Each row was made from one path, in order. Every step used is in the known rows, and no mark comes twice. Write each row's path.
In the rows, zero is written as 100.
Known rows:
buku, vefa: 78 104 116 125 113 92 108 77 135 110 128 103 83 112 104 140 111 135 86
 103 104 101 74 95 97 90 113 96 97 100 99 99 121 102 97 112 99 85
nodeza, buku, vefa: 88 113 121 140 112 84 118 87 137 119 136 96 83 109 94 135 114 147 82 115
 104 102 65 98 113 87 119 106 101 100 105 117 135 103 100 114 109 104
buku, vefa, dube: 78 110 131 112 117 88 126 76 136 108 128 115 91 97 81 143 116 138 73 94
 120 100 72 87 81 100 118 95 97 102 101 90 116 96 87 114 111 92
ravit, dube, guvak: 58 115 126 137 104 104 105 78 138 106 121 96 73 114 111 126 102 115 81
 112 120 121 90 100 99 101 94 96 81 109 93 128 138 84 112 117 81 99
budige, sureb, fetor, vefa, dube, guvak: 89 118 141 87 109 96 141 69 143 94 127 99 85 75 55 129 119 119 82 79 138
 123 79 55 100 89 107 110 73 159 121 102 106 106 130 144 110 124
nodeza, buku: 89 108 118 138 104 90 134 86 137 117 128 90 96 108 101 132 112 126 86
 114 112 122 73 99 126 82 127 105 102 103 99 103 128 86 115 114 103 121
fetor, vefa, dube, ravit: 83 92 126 123 81 108 151 76 137 111 125 108 89 88 95 147 113 133 86 93
 123 129 80 65 114 93 102 98 86 126 108 81 101 78 95 124 110 113
fetor, sureb, buku: 78 83 103 137 108 92 120 77 128 101 111 126 126 148 101 123 110 135 97
 106 113 126 85 91 109 92 129 102 106 113 118 92 108 97 115 112 77 88
budige, ravit, dube, guvak: 48 125 128 152 92 102 104 73 144 105 124 99 67 104 126 128 91 134 84 118
 115 110 87 100 110 82 103 102 92 102 96 125 133 89 98 128 78 100
budige, ravit, dube: 56 112 124 152 95 92 113 62 139 109 130 112 89 112 140 140 84 136 86 105
 108 116 84 98 103 82 113 100 104 97 92 104 124 83 88 111 66 96
buku, vefa, budige, ravit: 62 124 111 121 112 94 116 73 146 114 125 122 83 117 106 135 91 156 95
 104 107 86 70 83 112 77 134 105 128 104 99 83 102 103 80 134 89 89
guvak, dube: 88 88 126 123 105 88 122 81 138 97 126 108 102 91 103 133 106 135 85 94
 120 122 76 85 95 97 116 91 110 99 90 89 109 84 112 123 90 98
fipun, nodeza, buku, vefa, budige: 77 134 117 153 132 87 121 83 139 121 131 106 91 87 71 134 107 143 84 97
 112 93 62 82 130 106 140 101 133 102 90 104 129 106 101 133 93 114
budige, vefa, fetor, ravit, dube: 51 97 118 166 100 65 111 39 132 104 142 101 111 96 118 121 104 124 82 95
 106 131 68 113 86 117 89 105 84 98 87 98 129 68 84 86 56 84
fipun, nodeza, buku, vefa: 83 121 121 170 120 85 110 86 133 115 140 94 88 80 84 141 121 140 77 102
 106 96 63 93 120 98 127 97 116 95 95 115 144 110 107 124 95 111
fetor, ravit, dube, guvak: 49 114 135 145 105 75 111 57 137 105 119 99 61 106 109 114 94 115 74 115
 115 119 84 106 83 113 85 106 51 107 88 129 131 83 107 109 79 93
sureb, buku, vefa, budige, ravit, dube: 43 112 115 147 111 79 103 67 141 118 127 139 100 152 121 140 86 169 88
 98 110 87 78 80 97 89 116 99 138 107 108 105 112 106 61 119 72 84
buku, vefa, budige, sureb, fetor, ravit: 85 122 119 101 136 61 129 45 140 104 134 119 77 111 71 112 83 141 93 78
 113 91 70 66 70 95 119 122 72 136 108 100 101 118 104 118 90 92
budige, vefa: 75 104 106 138 86 99 116 75 131 104 120 84 119 99 107 146 133 127 85 104
 106 133 69 94 99 85 112 95 106 102 105 84 115 76 117 115 99 91
fetor, sureb, buku, vefa, dube: 78 94 120 125 124 83 129 73 128 101 113 143 121 133 73 134 116 147 84 99
 122 101 75 83 81 105 129 100 106 108 126 92 106 108 94 116 97 86
budige, vefa, fetor: 68 98 103 148 92 95 111 73 139 103 143 89 127 91 105 128 124 121 95 95
 108 124 65 102 117 92 114 101 116 104 98 80 121 76 99 110 79 91
nodeza, fipun: 73 88 101 133 116 88 120 88 139 104 108 77 93 110 106 129 92 130 79 87
 109 122 76 82 119 94 126 99 86 100 84 80 109 81 118 118 78 93
fetor, sureb, budige, ravit, dube, guvak: 58 147 122 152 75 116 108 68 134 92 126 116 80 126 114 95 83 127 99 125
 114 104 100 91 99 76 108 117 81 107 104 122 148 101 131 137 67 89
buku, vefa, fetor, ravit: 63 98 118 136 120 58 109 54 140 110 148 109 76 102 102 113 96 133 83 97
 101 92 65 108 95 108 101 114 82 98 85 92 121 103 71 97 72 84
nodeza, buku, vefa, budige, sureb, dube: 99 102 99 103 138 88 120 64 142 131 138 118 101 129 72 121 93 158 91 107
 123 97 89 65 126 92 140 136 104 129 112 114 124 113 98 83 105 114
nodeza, buku, vefa, fetor: 84 108 114 148 118 82 116 86 145 120 156 97 91 106 92 118 110 131 88 108
 106 91 61 106 130 94 119 110 112 99 97 106 140 104 83 110 86 111
fipun, nodeza, buku, vefa, dube: 81 124 135 157 121 80 132 83 136 114 137 103 97 65 61 144 123 138 66 95
 123 95 60 85 108 108 132 97 113 95 95 106 136 106 97 125 113 119
budige, sureb, dube, ravit: 105 77 86 122 101 105 118 70 141 116 143 103 103 117 104 126 91 147 103
 102 118 113 111 62 118 81 121 128 64 130 109 111 120 100 108 71 94 102
dube, guvak: 69 114 119 119 101 105 114 87 142 105 118 85 75 105 94 126 113 117 87
 113 117 112 82 96 112 89 107 98 85 111 97 111 122 91 122 129 98 100
buku, vefa, budige: 72 115 113 110 126 96 117 76 140 114 122 119 88 126 90 132 98 140 90 97
 113 100 73 85 99 100 122 99 114 107 96 88 107 97 93 122 94 90
fipun, nodeza, buku, sureb, fetor, vefa: 90 143 121 155 98 82 145 83 135 109 135 77 96 60 97 144 131 116 76 89
 115 134 71 77 122 85 98 86 110 132 109 93 125 94 139 132 99 140
sureb, fetor, vefa: 76 111 124 119 106 90 130 66 131 95 127 93 93 99 101 140 121 119 90 79
 110 134 69 77 107 79 99 96 92 140 108 80 106 97 127 130 94 115
vefa, budige, sureb: 85 107 111 91 125 100 133 77 141 117 120 125 104 129 89 123 81 128 100
 86 129 119 91 69 111 94 142 114 108 121 100 91 95 85 107 111 84 104
sureb, fetor: 82 112 120 125 113 85 125 72 135 90 133 89 94 102 97 131 115 115 92 84
 110 119 73 86 92 77 110 94 86 120 101 94 119 101 126 124 96 107

Which path is each row?
78 96 126 101 115 87 117 88 147 115 127 117 97 114 60 133 118 150 78 93
 134 83 83 73 82 101 118 107 92 132 125 125 110 120 89 122 114 91
budige, sureb, buku, vefa, dube, guvak
86 152 112 159 82 92 134 101 130 117 140 75 101 86 104 132 115 118 81
 107 119 110 93 86 100 75 110 97 106 102 88 107 150 95 136 115 105 124
fipun, nodeza, buku, sureb, budige
61 130 115 160 85 100 108 57 130 94 150 128 108 132 125 93 71 124 108
 105 110 105 93 96 113 80 116 121 104 99 94 95 149 92 102 113 37 90
vefa, fetor, sureb, budige, ravit, dube
78 134 113 96 110 94 150 74 139 105 118 102 92 107 106 140 109 112 88 84
 125 139 82 66 102 82 99 88 112 141 112 70 90 82 124 131 99 121
buku, sureb, fetor, vefa, budige
80 140 101 130 60 105 125 91 126 105 125 72 121 107 121 139 129 121 85
 109 113 126 93 88 70 67 92 93 99 110 103 87 128 76 133 107 113 89
buku, sureb, budige, vefa
75 97 136 101 102 92 145 67 132 108 117 112 104 91 91 149 119 127 75 88
 130 138 76 76 103 98 111 96 101 122 101 72 100 77 99 123 103 116
fetor, vefa, dube
84 83 88 126 125 95 110 51 133 97 139 120 122 127 98 101 97 121 102 105
 120 124 92 94 131 98 129 126 93 113 100 78 128 95 111 73 58 96
vefa, fetor, sureb, dube
86 133 110 163 104 86 136 98 134 121 128 84 97 78 107 142 115 117 74 108
 119 121 82 95 119 91 120 87 115 97 93 106 135 85 123 109 92 128
fipun, nodeza, buku, sureb
85 126 114 116 98 90 138 77 134 100 123 88 94 98 121 146 122 109 82 86
 116 140 81 77 97 75 87 85 92 135 114 78 102 85 130 121 102 115
buku, sureb, fetor, vefa
83 103 108 147 72 107 139 84 139 103 126 92 117 77 87 150 126 135 87 103
 119 126 73 75 97 89 110 96 86 105 110 88 112 74 102 120 119 96
budige, vefa, dube, ravit
83 102 92 109 108 89 124 73 135 115 122 88 102 116 126 141 109 124 80
 110 122 129 108 87 95 84 105 100 88 113 99 89 119 81 115 66 105 103
buku, sureb, dube
64 96 109 150 95 67 118 51 136 101 140 92 112 85 104 119 115 123 89 97
 103 123 61 108 101 102 103 113 87 102 92 77 116 75 92 98 76 86
budige, vefa, fetor, ravit
87 122 112 122 92 110 121 74 121 92 124 113 109 138 97 106 100 117 105
 108 113 118 93 86 93 78 124 112 85 110 102 90 131 94 143 119 81 88
fetor, sureb, budige
76 124 107 138 67 105 113 78 127 96 135 76 123 107 101 131 129 129 95
 102 107 120 81 86 84 71 103 102 100 112 99 87 133 88 131 121 102 88
sureb, budige, vefa
72 101 101 121 130 93 120 72 135 108 108 145 117 162 83 120 101 149 102
 101 114 101 76 81 101 103 135 102 126 119 122 90 99 108 98 121 82 81
fetor, sureb, buku, vefa, budige
90 84 112 116 121 83 104 80 134 119 132 120 109 139 96 134 106 155 91 88
 112 93 87 78 88 89 121 109 107 124 119 113 108 119 88 101 87 84
budige, sureb, buku, vefa
97 87 80 104 113 110 128 69 145 121 135 117 104 125 94 122 77 151 107 98
 127 112 108 48 123 89 132 131 83 137 106 100 105 95 104 81 94 104
vefa, budige, sureb, dube, ravit
72 79 100 141 118 88 116 71 134 102 130 129 136 142 100 109 105 121 106
 96 113 117 83 101 125 99 129 106 116 113 113 84 114 95 98 106 54 94
vefa, fetor, sureb, buku
93 121 120 122 81 99 163 83 142 101 128 96 87 77 100 150 120 119 83 86
 127 131 85 57 91 78 80 85 74 137 119 82 100 84 114 125 122 123
buku, sureb, fetor, vefa, dube, ravit
65 128 115 130 70 100 120 76 135 101 141 92 94 114 123 122 94 139 98 104
 104 100 89 85 100 54 120 111 102 106 90 83 130 100 111 129 93 95
sureb, budige, ravit
84 125 102 140 73 112 118 71 119 88 122 99 133 119 94 112 120 122 105
 112 109 128 82 86 88 80 117 112 92 109 113 84 129 85 147 121 91 81
fetor, sureb, budige, vefa
96 128 113 135 136 89 125 81 141 128 134 117 99 95 61 127 94 147 89 87
 121 90 73 70 126 105 149 113 127 114 100 114 123 114 100 124 87 114
fipun, nodeza, buku, vefa, budige, sureb
76 140 118 124 71 117 130 78 132 83 113 96 118 93 57 111 132 119 91 118
 131 120 83 81 79 89 113 111 79 118 117 94 134 89 152 145 114 89
fetor, sureb, budige, vefa, dube, guvak
74 162 111 172 68 93 133 93 137 115 144 78 99 80 119 132 104 134 87 114
 112 98 90 85 115 58 118 101 118 98 91 101 146 102 122 127 98 123
fipun, nodeza, buku, sureb, budige, ravit
96 114 85 175 91 96 130 89 141 126 142 77 100 73 110 142 112 138 82 114
 117 114 100 75 131 83 109 105 88 108 100 113 143 96 118 79 107 128
fipun, nodeza, buku, sureb, dube, ravit
92 124 112 135 100 88 144 100 142 126 124 87 93 107 118 138 110 120 77
 121 117 127 85 98 112 80 114 94 102 101 102 104 125 76 115 101 111 124
nodeza, buku, sureb
62 127 122 112 99 91 139 56 142 97 129 110 90 100 104 136 99 141 98 85
 113 121 66 64 127 65 118 106 122 141 113 68 93 97 109 154 84 118
sureb, fetor, vefa, budige, ravit
71 117 104 141 72 99 108 78 132 99 154 79 130 103 101 116 122 120 101 90
 109 112 76 93 100 79 101 108 109 110 92 78 137 86 115 113 86 90
sureb, budige, vefa, fetor
86 94 100 97 114 102 105 69 140 111 129 93 88 108 85 117 104 131 89 111
 130 112 107 75 115 88 120 127 71 134 104 120 125 104 125 88 94 102
budige, sureb, dube, guvak
92 125 104 145 58 124 143 76 129 88 125 106 131 100 76 118 118 131 106
 113 118 120 85 67 83 82 113 112 77 112 119 87 127 84 132 126 110 87
fetor, sureb, budige, vefa, dube, ravit
76 132 110 135 75 107 124 69 126 92 128 115 103 126 112 107 90 137 109
 116 105 107 90 86 104 60 132 119 96 105 103 83 129 100 125 131 79 90
fetor, sureb, budige, ravit
45 145 126 145 71 107 103 76 139 100 137 90 72 116 119 113 89 134 90 116
 115 95 96 90 95 67 93 107 85 109 88 125 150 99 115 137 86 96
sureb, budige, ravit, dube, guvak
79 112 129 134 125 60 127 39 129 97 139 113 85 106 106 115 81 125 83 77
 114 124 85 82 62 97 102 116 49 128 99 119 121 101 114 92 70 99
budige, sureb, fetor, ravit, dube
62 99 107 116 121 84 115 82 138 119 122 121 108 147 91 139 108 155 91 93
 113 94 74 79 93 95 119 96 132 117 108 92 101 109 83 121 93 86
sureb, buku, vefa, budige
91 121 122 179 100 94 135 92 142 118 143 98 87 58 65 144 116 150 78 101
 116 89 64 73 113 103 122 100 96 98 101 117 140 110 92 130 119 119
fipun, nodeza, buku, vefa, dube, ravit
77 92 105 137 120 90 108 75 127 103 116 130 113 149 95 124 116 145 98
 106 105 104 76 91 97 96 126 101 108 110 127 101 113 113 103 111 83 77
fetor, sureb, buku, vefa
61 118 129 150 114 56 122 43 128 88 135 102 79 107 114 122 95 119 80 83
 109 124 74 94 62 99 87 105 57 116 93 109 128 94 113 103 78 98
sureb, fetor, ravit, dube
89 111 111 92 132 98 119 74 142 120 125 126 94 129 83 125 84 143 95 89
 121 96 86 69 99 99 137 115 111 121 106 99 100 102 94 113 88 92
buku, vefa, budige, sureb
64 93 116 133 109 62 126 54 139 105 142 102 89 99 109 109 95 121 89 93
 110 113 71 108 108 106 111 114 80 105 81 82 116 86 85 94 69 98
vefa, fetor, ravit
53 129 132 146 112 67 114 49 139 87 130 87 58 95 100 110 101 114 79 102
 115 115 75 95 70 100 78 103 46 123 95 129 136 102 126 117 84 100
sureb, fetor, ravit, dube, guvak
72 95 90 124 122 104 103 61 141 95 132 108 101 116 86 92 105 116 100 120
 126 118 94 97 140 102 122 127 84 121 105 101 135 101 122 91 69 99
vefa, fetor, sureb, dube, guvak
